Each row was made from one path, in order. Every step used is in the known rows, and no mark comes twice. Write each row's path.
Known rows
h -> v: [-0.080 -1.665 -3.312  3.076 -1.128  2.033  1.780  0.544  0.625  1.028
  0.959 -0.239 -4.640  3.878 -0.103  2.607 -0.994  1.964 -1.476 -0.314
  2.993]
z -> h -> v -> a -> y: [ 1.785 -0.977 -2.659 -0.216  0.352  1.558 -0.405  1.565  2.975 -1.135
  0.808 -0.449 -3.616  5.164  1.893  3.446  0.213  0.870 -3.070 -0.145
  1.422]
v -> e -> z: [ 2.354 -2.419 -0.816  0.483 -2.216 -0.350  2.269 -1.295  0.206 -2.536
  0.995  1.430 -1.041 -0.334  1.108  2.191 -2.396  2.641 -1.349 -2.337
  2.882]
r -> e -> z -> a: [ 4.397 -1.142  0.365  1.776 -2.226  0.184 -0.682 -3.033 -0.699 -1.042
  1.796  1.818 -1.958  0.964  0.209  1.615 -0.913  0.815 -0.768  0.626
  1.596]
z -> e -> y: [ 1.162 -1.946  2.697  1.956 -1.065  2.695 -0.978 -1.040  1.678 -0.291
  2.071  0.194 -2.658  0.302  1.424  4.127 -0.435  1.761 -0.029 -0.680
  0.844]
y -> e -> v -> a -> z -> h: [ 0.131 -1.186 -4.611  2.152 -2.098 -2.051  1.690 -1.358  0.634 -4.597
  5.373 -1.749 -0.925  0.897 -0.239  0.525 -0.590 -1.515 -2.795 -1.163
  1.960]
z -> a -> v -> e: [ 2.564 -2.561 -5.457 -0.084 -0.983  0.016  2.835 -0.073 -0.621 -3.204
 -0.936  0.288 -4.371  5.326 -0.674  1.448 -1.220  1.758 -1.629  1.031
  3.637]
r -> e -> z -> h -> v: [ 3.074 -0.674  1.511  2.864 -2.516  0.295 -1.696 -1.057 -0.574 -1.223
  5.623 -0.647 -2.084  2.339 -0.175  3.395 -1.082  0.495 -2.825 -0.607
  2.568]
y -> e -> z -> h -> v: [ 1.430 -1.390  0.889  2.300  0.288  0.134  0.249 -0.371  0.339 -1.022
  5.758 -0.006 -3.064  2.529  0.048 -0.021 -1.529 -0.175 -2.112 -1.997
  1.890]
v -> a: [ 1.807 -0.977 -5.192  0.975 -0.858 -0.259  1.541 -0.919  2.581 -0.951
 -2.012 -0.202 -2.812 -0.359  0.164  3.108 -1.722  0.735 -1.733  0.361
  0.450]
r -> e -> v -> a -> y: [ 2.209 -0.563 -7.625  2.363 -3.623  1.599  0.634 -2.072  0.593 -4.072
  2.109 -1.910 -0.027  3.332  2.962  5.055  1.722  2.575 -1.584 -0.938
  2.351]
a -> z: [ 0.012 -2.090 -1.493  2.708 -3.404  0.000  2.849 -0.735 -0.848  1.076
  2.584  2.188 -1.618  0.904  0.003  1.539 -2.197  0.530 -2.407  1.052
  2.985]
e -> y: [-1.370 -2.583 -0.221  2.979 -2.636  2.516  0.695 -0.906  1.098  0.569
  1.256  0.714 -2.763 -0.259  2.075  4.734 -0.984  2.282 -0.800 -0.871
  0.888]
h -> v -> e -> r: [ 1.284 -2.254 -3.363  1.507 -0.387  2.741  2.130  0.582  1.279 -3.555
 -1.231  1.116 -4.272  4.793  0.910  1.525 -0.576  4.233 -1.071 -2.941
  2.825]
z -> h -> v -> a -> y -> e: [ 2.729 -0.414 -4.705  0.356  2.127  1.094  0.858  0.317  2.190 -1.901
  3.066 -0.171 -2.783  5.445  2.212  0.988  0.038  0.448 -2.691 -1.235
  1.182]
e -> v: [-1.931 -2.712 -3.960  4.085 -3.385  2.118  1.650 -0.704  0.988 -1.722
  2.017 -1.849 -3.637  1.577  0.235  2.971 -0.005  1.471 -0.873 -1.240
  2.735]
v -> a -> z: [ 1.139 -1.207 -4.150  0.749 -2.786 -1.788  2.407 -0.817  0.644 -0.431
 -0.057  1.231 -0.908  0.060 -0.165  2.108 -1.979  0.516 -2.581  1.081
  1.886]
h -> v -> e: [ 1.656 -1.658 -4.832  1.625 -0.606  1.058  2.885  0.483  0.088 -2.031
  0.744  0.140 -3.711  4.440  0.460  2.558 -1.554  3.172 -1.635 -1.820
  4.252]
r -> e -> z -> h: [ 4.111 -1.401  2.080  2.824 -2.677  0.131 -1.441 -2.437  0.030 -1.415
  5.614  0.148 -0.932 -1.031  0.195  3.017 -1.953 -0.619 -2.814  0.037
  1.252]
r -> e: [ 3.534 -0.833 -3.914  4.234 -2.454  1.457  1.149 -2.485 -0.497 -0.265
  3.082  0.306 -1.868  0.715  0.529  3.053 -1.785  1.043 -1.719  0.852
  1.907]
v -> a -> y -> e -> r: [ 2.451 -1.153 -5.354  0.594  1.338  2.592  1.878 -1.423  3.076 -3.231
 -1.023  2.417 -1.494  2.864  3.492 -0.078  0.350  2.600 -0.959 -2.052
 -0.918]
v -> a -> y -> e: [ 2.948 -0.610 -6.745  0.713  0.950  0.936  2.668 -1.618  1.791 -1.552
  0.948  1.332 -1.115  2.517  3.096  0.818 -0.638  1.605 -1.395 -0.721
  0.620]

Which path is each row?
[ 1.391 -1.289 -1.676  4.024 -3.645  2.344 -0.119 -2.694 -0.546 -0.417
  3.505  0.338 -1.066  0.037  2.205  5.487 -0.709  2.485 -1.056 -0.454
  1.320] : r -> e -> y
[-0.714 -1.646 -6.622  2.171 -2.857  0.140  1.394 -0.785  2.404 -3.197
 -0.701 -2.822 -2.886  0.611 -0.013  3.914  0.120  1.312 -1.132 -1.248
  1.567] : e -> v -> a
[ 4.300  0.352 -1.229  0.922 -1.927 -1.666 -1.993 -1.117  1.070 -2.576
  2.937 -1.580 -1.091  1.527 -0.436  3.894 -0.939  0.250 -3.026 -0.567
  1.454] : r -> e -> z -> h -> v -> a
[ 0.186 -2.515  0.450  1.221 -0.921  1.722 -0.093  0.861  0.868 -2.872
  3.131 -0.596 -3.779  3.158  1.650  4.904 -0.721  2.529 -2.077 -2.680
  2.933] : z -> h -> v -> e -> y
[ 3.434 -1.161 -0.649 -0.675  0.577 -0.428  0.155 -1.420  2.312 -2.542
  3.347  1.245 -0.108  0.659  2.826  0.611 -0.943 -0.093 -2.463 -1.518
 -0.185] : v -> a -> y -> e -> z -> h
[ 3.228 -1.057  0.383 -0.267 -1.018 -0.077  0.182 -0.774  2.619 -2.943
 -1.165  1.769 -0.992  0.914 -0.364  0.642 -0.463  0.997 -1.431  0.012
  0.389] : v -> a -> z -> e -> r
[-0.587 -2.498  1.542  0.773 -3.005  0.024  0.710  1.038 -1.208 -2.537
  5.024  0.859 -1.666  3.516  1.496  4.095 -0.951  2.205 -3.077 -1.916
  4.229] : a -> z -> h -> v -> e -> y
[ 1.611 -1.133  0.416 -1.237 -0.727  0.247 -1.233  1.091  2.678 -1.435
  1.300  0.021 -1.796  3.805  1.959  3.342  0.241  1.318 -2.971 -1.068
  1.405] : e -> z -> h -> v -> a -> y
[ 1.745 -0.977 -3.629  1.122 -1.310  0.486 -0.188 -0.925  3.110 -4.107
  0.145 -3.479 -2.731  1.175 -0.513  3.036  0.691  0.751 -0.298 -1.123
  1.432] : z -> e -> v -> a
[ 2.129 -3.101 -3.967  0.017 -0.631  1.847  1.906  0.134  0.607 -4.740
 -2.906  1.300 -4.838  5.687 -0.338  0.412 -0.065  2.800 -1.216 -0.317
  2.085] : z -> a -> v -> e -> r
[ 0.767 -1.996 -0.909  3.169 -1.892  2.290  0.079 -0.843  1.575 -2.577
  2.843 -2.602 -3.454  1.926 -0.477  2.418  0.427  0.882 -0.217 -1.093
  2.522] : z -> e -> v
[ 2.095 -0.332 -8.064  3.352 -3.704  0.047  0.546 -2.529  0.653 -4.200
  1.621 -3.177 -1.061  0.814  0.194  4.675  0.245  1.444 -1.508 -0.822
  2.054] : r -> e -> v -> a
[ 1.500 -1.689 -1.428  2.683 -0.897  0.080  2.169 -2.367  0.029 -0.504
  3.681  1.576 -1.274 -0.525  0.865 -0.208 -2.163  0.939 -0.837 -1.660
  1.355] : y -> e -> z
[ 1.457 -1.062  0.166 -0.268 -0.987 -1.432 -1.144  0.677  2.806 -1.666
  0.745 -1.182 -2.921  1.299 -0.605  3.171 -1.054  0.093 -2.771 -1.164
  1.149] : e -> z -> h -> v -> a
[ 1.840 -1.363 -1.253  0.407 -1.875 -2.060  0.895 -0.289  1.654 -1.199
  2.033  0.663 -1.546 -0.366 -0.536  2.093 -2.307 -1.723 -3.806  1.378
  1.035] : v -> a -> z -> h
[ 2.790 -1.811 -3.048  1.280  1.836  2.712  2.055 -1.596  0.573 -0.557
  1.860  3.235 -3.537  4.873  2.958 -1.448 -0.076  1.039 -0.274  0.272
  1.186] : z -> a -> y -> e
[ 3.322 -0.938 -0.827  3.093 -3.615  0.234  0.356 -2.963 -0.998 -0.497
  3.526  0.754 -0.243 -0.626  0.765  3.044 -1.714  1.524 -1.608 -0.311
  1.993] : r -> e -> z
[ 1.048 -2.838 -5.235  1.189 -1.895  1.976  2.922  0.214  0.340 -4.205
 -1.067  0.314 -3.056  4.211  0.127  2.005 -1.048  3.569 -2.145 -1.265
  2.515] : a -> v -> e -> r
[-0.195 -1.945  0.612  2.490 -2.348  0.109  0.913  1.223 -0.396  0.678
  4.835  0.703 -3.327  3.818 -0.742  1.597 -1.534 -0.490 -3.618  0.728
  3.464] : a -> z -> h -> v
[ 1.556 -2.433  1.683  0.633 -1.452  0.315  0.004 -1.281  1.099 -0.192
 -0.537  2.189 -3.652  0.616 -0.027  0.685 -1.054  0.659 -0.317  0.171
  1.163] : e -> z -> a
[ 1.906 -0.319 -4.315 -0.214  0.066 -0.032  1.641 -0.607  0.834 -1.384
  1.575  1.074 -0.467  4.600  2.889  1.033  0.249  3.061 -1.267 -2.281
  2.028] : h -> v -> a -> y -> e -> z
[ 1.911 -1.268 -3.188  0.197 -1.273  2.060 -0.316 -0.373  3.038 -3.886
  0.597 -2.138 -1.558  3.732  1.986  3.374  2.057  2.009 -0.569 -1.238
  1.808] : z -> e -> v -> a -> y
[ 1.095 -2.573  0.671  0.898 -1.383  0.937  1.280  1.236  0.364 -4.155
  2.662  1.899 -2.895  4.791  0.132  0.693 -1.142  1.853 -3.159 -1.958
  3.355] : a -> z -> h -> v -> e -> r
